Each row was made from one small tree. The marks that hang from a mark follow it in brackets, in the order of their numbers. Every link used is in the known rows. Write each row's tree.
Known rows
Q423[Q749 Q754[Q270]]: [-20 -65 -68  32  43  -9   0  15 -61  20  22  31  27 -34  71  24 -37 -10
   0 -28  29  19 -25 -44  38  -5  13 -19 -19 -19 -40  19  -6   6   0 -43
  39]
Q650[Q504[Q97]]: [  9 -41 -52 -33  53 -18  13  21 -63  -7  15  44  22 -34  65 -12 -22  13
 -27   6  34 -24  -7 -29  28   7 -26 -30  -8   5  23 -24 -35  15  11 -39
  28]
Q746[Q475]: [  9 -41 -52 -13  20 -26  25   9 -45 -16   3  42  19 -22  46 -12 -10  29
 -22   8  23 -21   2 -43  46  10 -31 -10   7 -12  -9  10 -27  10  35 -41
  29]
Q419[Q270[Q504[Q97 Q650[Q892]] Q754[Q746[Q515]]]]: [  1 -57 -76 -41  84  -4  28  10 -29 -35   5  -8  40 -32  52   0 -41 -29
 -12  -1  68 -40  32 -41  24  -7 -24 -33  -3 -36  -5 -46 -15  17 -52 -23
  62]
Q504[Q650 Q749]: [ 16 -31 -77 -32  59 -31  18  -8 -32  -5  -9  43  31 -26  44  -5 -48  32
  -6  35  24 -20  33 -24  26  -7   7  -8   5 -34   7 -10 -18  19  28 -31
  70]
Q504[Q97 Q650 Q749]: [ 20 -30 -79 -47  62 -30  27 -22 -30 -11  -4  55  23 -15  53   5 -48  31
  -4  34  27 -18  34 -22  14  -9  -6  -2   2   9   9 -29 -34  22  -1 -31
  74]
Q270[Q504[Q97 Q749] Q754[Q515 Q746]]: [ -9 -74 -69 -19  86   2  44  -1 -45  -2  -1 -17  41  -6  43  13 -16   6
  -5  -5  52 -63  21 -55   1  -8   2   5 -21 -35   7 -31 -14  21 -64  10
  70]
Q270[Q97 Q504[Q650]]: [  9 -47 -71 -32  82 -17  40  27 -25  -9   2  36  45 -44  23  16 -65  50
 -14  21  29 -84 -10 -33  18   1 -22  -9  -7 -15 -10 -30 -28  22 -28  -3
  78]
Q270[Q97 Q754]: [-16 -68 -68 -19  34 -21  31   8 -52  -1   3   7  40 -40  31  14 -35  56
  -8 -16  31 -59 -13 -48  22  11 -20 -18 -10 -12   6 -13 -24  14 -16   1
  53]
Q475[Q233[Q551]]: [ 16 -42 -52 -17  28 -16   6  57 -62  -5  20  41  41 -54  56 -24 -70  23
 -14  -6  38  10 -21 -43  62  16 -51 -36 -10 -31 -17   7  -6   6  56 -15
  50]
Q778[Q419[Q270[Q97 Q504[Q749]]] Q892[Q650]]: [  0 -11 -91 -14  80 -38   4  31 -20 -42  39   6  21 -17  34  -8 -35 -27
 -10   8  50 -40 -25 -54  33 -22 -11   2 -15 -21  -5 -11  16  24 -66  -1
  86]
Q650[Q504[Q97 Q749] Q892]: [ 11 -32 -62 -32  60 -19   4  12 -51 -14   0  39  38 -18  77 -15 -12 -33
 -26  18  43 -21  20 -17  25 -30  -5 -29   7 -23  -6 -28 -34   7   6 -51
  52]
Q463[Q504[Q97 Q650 Q749]]: [ 12 -13 -70 -51  88 -26  40 -10 -21 -20   1  49  39 -32  49   1 -56  26
   1  29  42 -22  38 -33  22 -20   3 -16  -8  -2  20 -56 -28   8 -25 -39
  78]
Q423[Q135 Q749 Q754[Q270]]: [-27 -63 -78  47  29   2   2  26 -54  17  41  29  44 -32  90  33 -47 -18
  -7 -38  22  22 -35 -30  36   1   9 -20 -13 -12 -61  -1  -3   2 -16 -49
  51]
Q746[Q475[Q233[Q551] Q515[Q754[Q270[Q97 Q504]]]]]: [ -3 -64 -64 -20  59  -2  34  71 -25   1  36  13  25 -46  52   5 -63 -23
  -8 -41  48 -41 -20 -60  19  -6 -60  -5  -7 -25 -58  19  12 -38 -51 -10
  37]
Q423[Q135 Q749 Q754[Q270[Q97] Q515[Q746]]]: [-37 -85 -68  53  41  40  10  41 -48  32  30   4  58  -8  68  51 -33 -31
  -7 -37  26   9  -9 -31  -4   6   0   8 -16  -4 -74 -10 -12  -8 -94 -26
  40]
Q754[Q423[Q749] Q515 Q746]: [ -4 -85 -55  43  50   5  -2  27 -56   1  -7 -19  36   3  40  -1   7 -43
  -2   2  56   7   0 -60  25  -4  22   1  -8 -52 -47   2  -7  42  -7 -19
  18]
Q475[Q233 Q515[Q746 Q754[Q423]]]: [ -8 -60 -68   4   6  29  -2  50 -68   1  17  19  25 -21  25 -17 -27 -48
 -29 -15  64  13  27 -56   6   6 -15 -49  -1 -48 -25   5  16 -39 -19 -15
 -10]
Q270[Q504]: [ 10 -40 -54  -9  55 -12  36  38 -59  -8  14  40  35 -54  34  -1 -37  30
 -32  -2  32 -63 -15 -46  40   6 -23 -32  -8 -36   1 -11 -19  17  14 -10
  58]
Q746[Q475[Q233[Q551]] Q515]: [ 27 -53 -55 -33  21  -9  13  54 -24 -23  24  40  25 -41  58 -27 -54  18
  -7  -9  33   8  20 -46  75  14 -73  -6   0 -28 -31  14  -9 -24  36 -41
  35]
Q233[Q475[Q515]]: [ 12 -57 -50  -4  19  -3  31  26 -50  -9  23  32  43 -21  39 -39 -34  34
 -31   6  47 -10   7 -29  44  14 -31 -25  -1 -21 -12  16 -14  14  24 -36
  20]
Q515[Q746 Q754[Q270]]: [-19 -59 -37  -9  20  19  -1  20 -80  23   8  14  -2 -41  46  14   1 -14
 -26 -32  26 -17  13 -66  14  11   2 -29   2 -44  10  25 -14 -19  -3 -15
  23]
Q754[Q270 Q423[Q749] Q746[Q475]]: [-11 -72 -53  31  43  -5  -5  18 -42 -15 -13  -1   2  22  56   6  30 -56
   7 -22  43  25 -26 -71  35 -22  15  12  -3 -29 -64  19 -21  34  -2 -51
   1]
Q270[Q419]: [  7 -60 -74 -12  39 -24  -5  14 -42 -12   6  25  36 -15  40  -8  -7  44
 -20  -9  40 -36  -6 -49  45   7 -20 -31  -7 -26   2 -10 -10  27  14  -2
  46]
Q419[Q270[Q504[Q97 Q650] Q754[Q423]]]: [ -7 -39 -98 -28  78 -33  47  -4 -33 -11   2  36  11 -14  38  16 -49 -10
 -13  -6  55 -39 -11 -54  17 -10 -31 -21 -25   4  -6 -48  -5  32 -41   2
  52]
Q892[Q650]: [  9 -44 -60   1  28 -22  12  32 -57 -11  29  35  25 -50  38 -42 -37  23
  -9  27  31 -12 -13 -36  53   0  -2 -32  -4 -12  11   1  -6  18  33 -27
  42]
Q754[Q270 Q423 Q515]: [-16 -90 -45  24  39 -27 -10  29 -65  11  -5  -7   3  -9  46 -13  17 -37
   9  -9  37  -5   1 -69  11  -4  11 -13   1 -18 -43  -8  -6  24 -19  14
   2]
Q746[Q475[Q515[Q754[Q270]]]]: [-10 -63 -54  -6  20 -17  15  14 -51   1  20   8  -3 -34  56  -9  -1 -26
 -16 -19  34 -13  21 -54  12   4 -10 -19  16 -22 -17  30   2 -26  -8 -37
  -1]
Q778[Q419[Q270[Q97 Q754]]]: [-25 -44 -80 -27  42 -39   1  -5 -60 -13  10 -21  30 -19  40   1 -29  37
 -13 -34  48 -22 -15 -60  21  15 -28 -18 -11  -9  23 -11  -6  36 -38  11
  43]
Q754[Q515[Q475] Q746]: [  1 -85 -28  -3  37   8  -8  11 -58 -12  -7 -12  37  15  47 -27  10  -3
 -24   6  45 -37  31 -47  13  20  -8  -6  -6 -46 -15  10 -13  23  -6  -2
  29]
Q270[Q97 Q419 Q504]: [  7 -66 -83 -19  76 -14  25  34 -20 -14  11  24  52 -20  23  18 -23  58
 -20 -21  43 -97 -28 -53  29  -4 -35 -15 -18 -20 -17 -32 -15  26 -50  19
  73]
Q463[Q504[Q650]]: [  2 -26 -54 -30  71 -26  25  18 -39 -18   3  33  47 -55  36 -14 -59  32
  -9  27  40 -27  14 -40  42   3  -1 -38  -6 -31  19 -35 -19  10  10 -34
  54]
Q463[Q504[Q97 Q650[Q892] Q749]]: [  8 -14 -67 -44  82 -25  24  -3 -24 -30  -6  39  53 -28  57  -6 -48 -14
  -6  39  51 -22  42 -26  26 -36   9 -30   7 -17  -4 -57 -31   4 -21 -47
  84]
Q892[Q650[Q504[Q749]]]: [ 11 -34 -76 -15  64 -25   7  32 -41  -2  23  37  27 -37  55 -48 -34  -4
  -8  31  34  -9   3 -17  48 -25  14 -19 -10 -38  23  -5   0   4  26 -48
  43]
Q746[Q475[Q515[Q754]]]: [  1 -52 -63 -12  13 -10  32   9 -45  -6  22  19  16 -36  45 -11 -17  -2
 -33   0  37 -30  29 -42  23  13 -25 -20  14 -32  -4  25   1 -25  12 -46
  14]
Q419[Q270[Q97 Q504 Q754[Q423[Q749]]]]: [-12 -47 -98  22  74 -15  58  29 -31   4   7  17  37 -26  27  39 -39 -15
 -12 -50  58 -39 -37 -62  26 -21 -21  -7 -32 -26 -45 -23   3  32 -59  -1
  51]
Q419[Q270[Q754]]: [ -7 -40 -70  -6  30 -37  31   5 -67   1   9  19  25 -46  45  -7 -30  21
 -18 -27  45  -4  -3 -48  36  17 -25 -43 -11 -25  17  -5   1  22  16  -9
  31]
Q515[Q475[Q233[Q551]] Q746 Q754[Q423[Q749]]]: [ -4 -53 -60  -5  14  55  -7  46 -44  12  11  43  19  12  55  16 -44 -57
 -46 -39  49   5   8 -66  47  -7 -43   2 -26 -67 -56  46  13 -27  15 -34
  43]

Write each row's tree
[ -10 -104  -82  -21   50   10  -34   47   -6   -3   19    9    1   23
   46   -2    4  -40  -12  -70   63  -64   29  -89   25  -23  -15   -8
  -19  -56  -62   -3   36  -45  -82   31   35] -> Q746[Q515[Q475[Q233] Q754[Q270[Q419 Q504] Q423]]]
[  -5  -66 -103  -51  102   14   31  -12   -6    4  -14   21   40   28
   29   32  -32   18  -16    9   45  -71   51  -45   -2  -16  -15   18
  -26  -21   17  -44  -10    9  -91   14   81] -> Q270[Q419 Q504[Q97 Q650 Q749] Q754[Q515[Q746]]]
[-12 -84 -62  39  85  -6  24  53 -36  19   2  -1  28 -13  33  31 -10 -42
   9 -30  40 -41 -23 -68   2 -28   9  19 -15 -15 -79 -16 -10  28 -85  12
  37] -> Q754[Q270[Q97 Q504] Q423[Q749] Q515]
[ 16 -36 -85 -37  96 -20  47  13 -11  -6  -6  39  46 -32  26  20 -63  45
  -6  23  27 -82  12 -27  11 -19  -8   8  -6 -28 -12 -32 -24  16 -36  -7
  97] -> Q270[Q97 Q504[Q650 Q749]]
[  1 -63 -54 -23  18  14  36  29 -45  10  40  17  28 -40  56 -21 -55  19
 -43 -11  46 -29  -2 -44  64  16 -57 -14  -9 -58  -9  47   7  -8  43 -35
  47] -> Q233[Q475[Q515[Q754]] Q551]
[-16 -80 -93  19  45  32  40  35  -5 -30  21 -12  40   4  53  29 -13 -33
 -16 -39  44 -46  -6 -61  52 -15 -14  19 -12 -57 -62 -20  -6   2 -49 -51
  47] -> Q270[Q504 Q754[Q423[Q135 Q749] Q746[Q475 Q515]]]
[-11 -97 -41  15  45 -11 -23  55 -46  -8  -4 -24   8  21  63 -32   2 -65
  21 -15  56  37 -22 -77  37  -4 -27   7  -7 -34 -77  16   4  14  -5  -4
  -4] -> Q754[Q270 Q423 Q515 Q746[Q475[Q233[Q551]]]]
[-14 -91 -80 -13  38   1  18  44 -22 -36   6 -27  42  11  36 -16 -40 -21
   8 -18  69  -8 -30 -62  31  -2 -57  -5 -17 -28 -60  -2   2   4 -30 -16
   7] -> Q270[Q97 Q754[Q423 Q746[Q475[Q233[Q551] Q515]]]]
[-15 -85 -50  -7  28   1  24  24 -43  19  28  -2  20 -24  45  -6 -21  15
 -13 -33  47 -33  -1 -50  10   2 -14  -6   2 -18 -31  27  -5 -12 -44 -10
  23] -> Q233[Q475[Q515[Q754[Q270[Q97]]]]]
[  1 -69 -86 -26 115 -17 -11  10 -12 -15 -17   0  32  13  45   6  -9   3
   9  -3  47 -49   0 -54  17 -29  23  -2 -14 -57 -14 -23  -6  36 -44   2
  73] -> Q754[Q270[Q419 Q504[Q650 Q749]] Q746]
[ -20 -106  -91   -2    9   11  -51   40   -8   -7   31    2   13   34
   75   -5    6  -46  -10  -73   54  -24   32  -72   22  -10  -11  -10
   -4  -38  -77  -14   35  -45  -76   14   30] -> Q746[Q515[Q475[Q233] Q754[Q270[Q419] Q423[Q135]]]]
[-15 -91 -38 -27  41  17 -22  42 -47   3  12 -16  22  -5  69   0 -30 -16
  -6 -53  52 -27 -17 -70  18   5 -31  -5 -16 -48 -49  32   3 -15 -29  11
  51] -> Q515[Q475[Q233[Q551]] Q754[Q270[Q97] Q746]]
[ -6 -62 -90  36  28  30  12  57 -26 -22  54  15  79 -10  91  -1 -85 -40
 -15 -17  55  56 -33 -16  56  10 -48 -15 -20 -34 -88  14  16 -14   1 -82
  36] -> Q423[Q135 Q749 Q754[Q746[Q475[Q233[Q551] Q515]]]]
[-17 -79 -37  16  27   6  -1  25 -52   3 -15   7  -9  26  37  -5  40 -55
  -6  -7  31   7  17 -71  11  -3 -12  11   4 -14 -45  10 -20   1 -32 -14
 -21] -> Q754[Q270 Q423 Q515[Q746[Q475]]]
[ -9 -87 -57  -1  56 -15 -33  18 -53 -16  -4 -15  24   3  53 -11  27   6
   3 -29  49 -14 -23 -67  29   1   8 -30  -9 -36 -10  -5 -12  40 -13   3
  26] -> Q754[Q270[Q419] Q746]
[-11 -76 -67   4   9   6  23  16 -43   7  25   9  17  -6  37 -24 -14  -8
 -33  -9  60 -26   7 -56  36   0 -18 -16  -3 -48 -29  25  10  -9   8 -23
  15] -> Q233[Q475[Q515[Q754[Q423]]]]
[  4 -55 -35  -3  22  13  21  21 -52  -1  -6  25  23  -2  33  -9   6   2
 -30  15  26 -11  36 -45  23  20 -33   4   6 -20  -7  13 -26  -3   0 -29
   8] -> Q754[Q515[Q746[Q475]]]
[ -3 -64 -52  -6  15  -4  -4  24 -52  -4   7   5  23 -17  52 -18 -15   0
 -16 -12  54   3   4 -58  33  14  -8 -19   5 -53 -18  26   2 -22  18 -29
  23] -> Q515[Q754[Q746[Q475[Q233]]]]
[ -11  -75 -107  -43   93  -22   27    8   -2   -8   -4   12   53  -11
   19   29  -55   67   -9   -5   41 -109  -17  -49   24   -7  -24   -4
  -23  -23    3  -38   -9   23  -60   21   88] -> Q270[Q97 Q419 Q504[Q650] Q754]
[-19 -44 -78  28  -3  43  25  22 -33   6  18  35  18   8  57  39  -4 -50
 -46 -28  29  -4   3 -53  36  -5 -14  12   2 -41 -55  16  -7 -20 -11 -67
  32] -> Q515[Q746[Q475] Q754[Q423[Q135 Q749]]]
[-33 -43 -54  -8  28  -8 -24   7 -75 -19   8 -31  13   2  36   5   3 -44
 -33 -11  48   4  17 -74  19  32 -24 -14  -9 -39  26  12   7  14 -39   6
  20] -> Q778[Q419[Q270[Q754[Q515[Q746]]]] Q892]
[  9 -72 -55 -33   6  11 -10  30 -39   2  23  28  20 -27  52 -20 -35   8
 -27 -29  45 -30  65 -51  31  16 -24 -20   1 -51 -16  19  13 -53  -7 -10
  40] -> Q746[Q515[Q475[Q233] Q754]]
[-33 -71 -70  27  21  -8  -2  22 -63   8  38  20  34 -34  84  14 -36  -1
  -9 -28  21  -3 -32 -34  29  12  -4 -37  -9  -7 -42 -14  -5  -3 -15 -24
  44] -> Q423[Q135 Q754[Q270]]
[ 16 -31 -77 -31  68 -23  17  20 -38  -7  28  49  19 -26  65 -38 -33  -4
  -7  32  36  -8   5 -16  34 -28   2 -13 -14   4  25 -23 -14   8   0 -50
  49] -> Q892[Q650[Q504[Q97 Q749]]]
[-11 -41 -93 -21  72 -30  32   3 -35 -20  -5  26  24 -10  45   8 -40 -49
 -19   4  64 -41  -8 -48  21 -27 -25 -35 -11 -11 -31 -50  -7  27 -38  -8
  60] -> Q419[Q270[Q504[Q97 Q650[Q892]] Q754[Q423]]]
[ 11 -40 -58 -34  42 -24   5   1 -49 -23  -5  43  36 -25  58  -7 -41  -2
 -19  45  36 -22  17 -22  24  -6 -14 -32  15   7 -13 -29 -40  22  13 -37
  63] -> Q504[Q97 Q650[Q892]]
[ 20 -43 -61  -4  15 -23  16  44 -45 -24  16  42  40 -24  41 -41 -41   2
 -13   8  49  23  19 -29  27  12 -36 -32   9  -3 -31   3  -3 -16  13 -40
  -4] -> Q746[Q475[Q233 Q515]]
[-10 -73 -40 -21  21  18  -6  -3 -58  -5   2  -3  20  -4  53  -6   2   4
 -39 -17  44 -56  19 -58  22  16  -3 -18  -4 -70   1  30  -4  -2  11 -15
  47] -> Q515[Q475 Q754[Q746]]
[ 12 -33 -71 -25  52 -30   3  -1 -35 -14 -17  35  45 -24  52 -13 -40  -8
 -12  46  34 -20  38 -18  29 -25  12 -22  21 -48 -18 -14 -20  13  32 -40
  77] -> Q504[Q650[Q892] Q749]
[ 12 -50 -88 -19  68 -11  37  30 -11 -21   7   5  35 -15  44 -18 -30 -12
   3 -42  68   0  38 -54  36 -10 -27  -6 -14 -63 -21 -13  18 -21 -46 -22
  38] -> Q419[Q270[Q504[Q749] Q754[Q746[Q475[Q233] Q515]]]]
[ 26 -62 -48 -43  22   8  -4  52 -32 -22  25  40  33 -27  61 -30 -59  14
 -22 -20  37 -16  34 -44  62  16 -69 -13 -12 -39 -29  13  -2 -22  25 -18
  48] -> Q746[Q515[Q475[Q233[Q551]]]]
[  -9 -105  -70  -25   77   18  -13   47  -23  -13    4  -23   61   31
   48  -15  -38    3  -22  -36   71  -66   -6  -69   43    5  -51   -2
  -43  -72  -32    1   28    9  -40   38   66] -> Q270[Q419 Q504 Q754[Q515[Q475[Q233[Q551]]] Q746]]
